Each row was made from one path, in order. Every step used is in the known rows, and no mark comes twice. Write each row's path.
(in the rows, 128 means zero)
Known rows:
P > H: [154 118 104 119 140 122 147 139 197 121 114 153 128 137 102 134 133 122
 109]
Q > F > P > J > D > H: [104 136 182 152 128  95  99 100  86 134 183 162 175 128 166 121  94 134
 115]
P > H > D > F > Q: [ 98 138 141 145 152 125 138 154 105 119  73  57 144 139 113 106 171 134
 125]
H > D: [156 147  99  93 101 142 146 124 161 136 130 159 113 115 111 135 120 143
 118]
P > J: [157 121 109  83 120 104 158 119 185 132 151 163 150 130 128 128 108 154
 119]
D > H > P: [167 118 127 131 132 128  99 133 130 123 109 165 121 129 146 148 133 147
 123]
H > P > J > D > F > Q > Z: [120 120  97 187 120 103 166 144  93 131 112  51 112 106 136 132 120 111
 172]
Q > F: [180 145  69 113 110 147 165 115 213 115 144 190 181 140  90 142 106 122
 125]
P > F: [154 128  74 105 130 137 168 142 217 122 125 132 125 143 115 133 139 117
 111]
J > D > F > P > H: [ 80 112 159 173 152 125  87 148 103 133 114 120 110 124 128 123 145 104
 114]
H > D > F > Q > Z: [147 139  66 150 100 157 183 152 119 112  74 118 134 123 110 138 152 132
 158]
P > H > D: [135 141 130 107 131 139 143 136 148 132 121 132  92 123 108 125 131 132
 104]
Q > F > D: [152 148 102 106 103 179 162  97 159 117 153 164 165 135  78 131 106 103
 144]
J > D: [133 127  67 158  96  88 126 126 209 137 144 139 139 106 104 139 108 107
 118]
J > D > F: [ 96 116  69 189 109 105  98 150 189 130 127 140 158 115 108 133 134 115
 118]
F > P > H > D > J: [ 98 129 196  87 135 148  93 105  52 133 152 147  72 133 131 115 124 133
 138]
F > P > J > D: [119 125 160 107 120  88 127 105 111 152 169 126 113 106 151 124  92 127
 127]
Q > F > P: [185 146 128  85 122 165 157 102 140 122 141 192 155 140 113 141 105 121
 135]

Write each row's path:
[173 123  90 159 139 139 180 153 117 106  74  82  99 142 149 147 154 113
 152] -> D > H > P > F > Q > Z
[145 122 125 133 153 141 116 148 138 121 112 123  98 144 154 137 149 131
 110] -> D > H > P > F
[104 138 197  75 136 159 118 127  42 142 136 150 109 125 162 114 131 171
 123] -> H > D > F > P > J
[ 99 118 130 160 123 128  90 136 116 136 121 143 131 116 131 133 134 116
 127] -> J > D > F > P
[149 115 162 109 141 107 108 124 106 132 137 152 126 129 168 133 119 167
 120] -> D > H > P > J
[116 133 108 101  91 131 103 107 137 129 164 169 122 125 112 125 114 142
 141] -> H > D > J
[ 99 132 134 138 145 159 116 161 127 125 102 138 111 133 112 119 158 140
 104] -> P > H > D > F
[112 134 109 116  93 168 121  78 133 110 188 176 172 145  78 122  99 105
 167] -> Q > F > D > J
[164 139 158 101 153 163 153 113 128 119 132 167 134 148 108 132 118 110
 122] -> Q > F > P > H
[105 125 121 186 140 105  95 146 139 134 135  84  89 122 154 133 135 105
 106] -> J > D > H > P > F
[ 93 120 133 159 134 107  99 140 113 146 150  95 111 108 138 123 114 130
 129] -> H > P > J > D > F
[135 120  85 141 129 109 145 145 165 110  74 101 202 143 111 125 162 137
 145] -> D > F > Q
[100 114 184 139 127  72  84 113  82 142 160 147 139 117 181 124 110 147
 112] -> F > P > J > D > H
[123 120 194 101 134 142 105 108  48 132 146 125 108 125 156 123 117 149
 138] -> F > D > H > P > J
[125 131 106  96 123 169 164 125 162 124 134 108 106 139 104 123 139 101
 129] -> P > F > D
[104 131 129 194 148  73 117 141 115 129 104   4 122 128 155 121 148 100
 128] -> J > D > H > P > F > Q
[ 93 126 144 167 140  75 122 134  91 139 118  15 144 113 141 110 126 124
 152] -> H > P > J > D > F > Q
[123 112 171  84 144 141 122 129  89 130 127 168 145 139 154 122 134 161
 128] -> D > F > P > J
[138 143 190  78 145 158 135 123  76 139 117 135  66 124 131 124 130 132
 115] -> F > P > H > D
[167 133  99  99 145 158 161 140 169 130 120 102  76 132 125 137 132 113
 125] -> H > P > F
[126 117 130 127 110 142 102 117 122 117 124 171 153 134 126 133 140 135
 127] -> F > D > H
[ 77 122 114 174 128  53 131 138 141 131 123  48 194 123 131 105 133 130
 137] -> P > J > D > F > Q
[140 122 159 122 123 160  97 115  77 126 119 139 105 124 134 138 132 131
 141] -> F > D > H > P
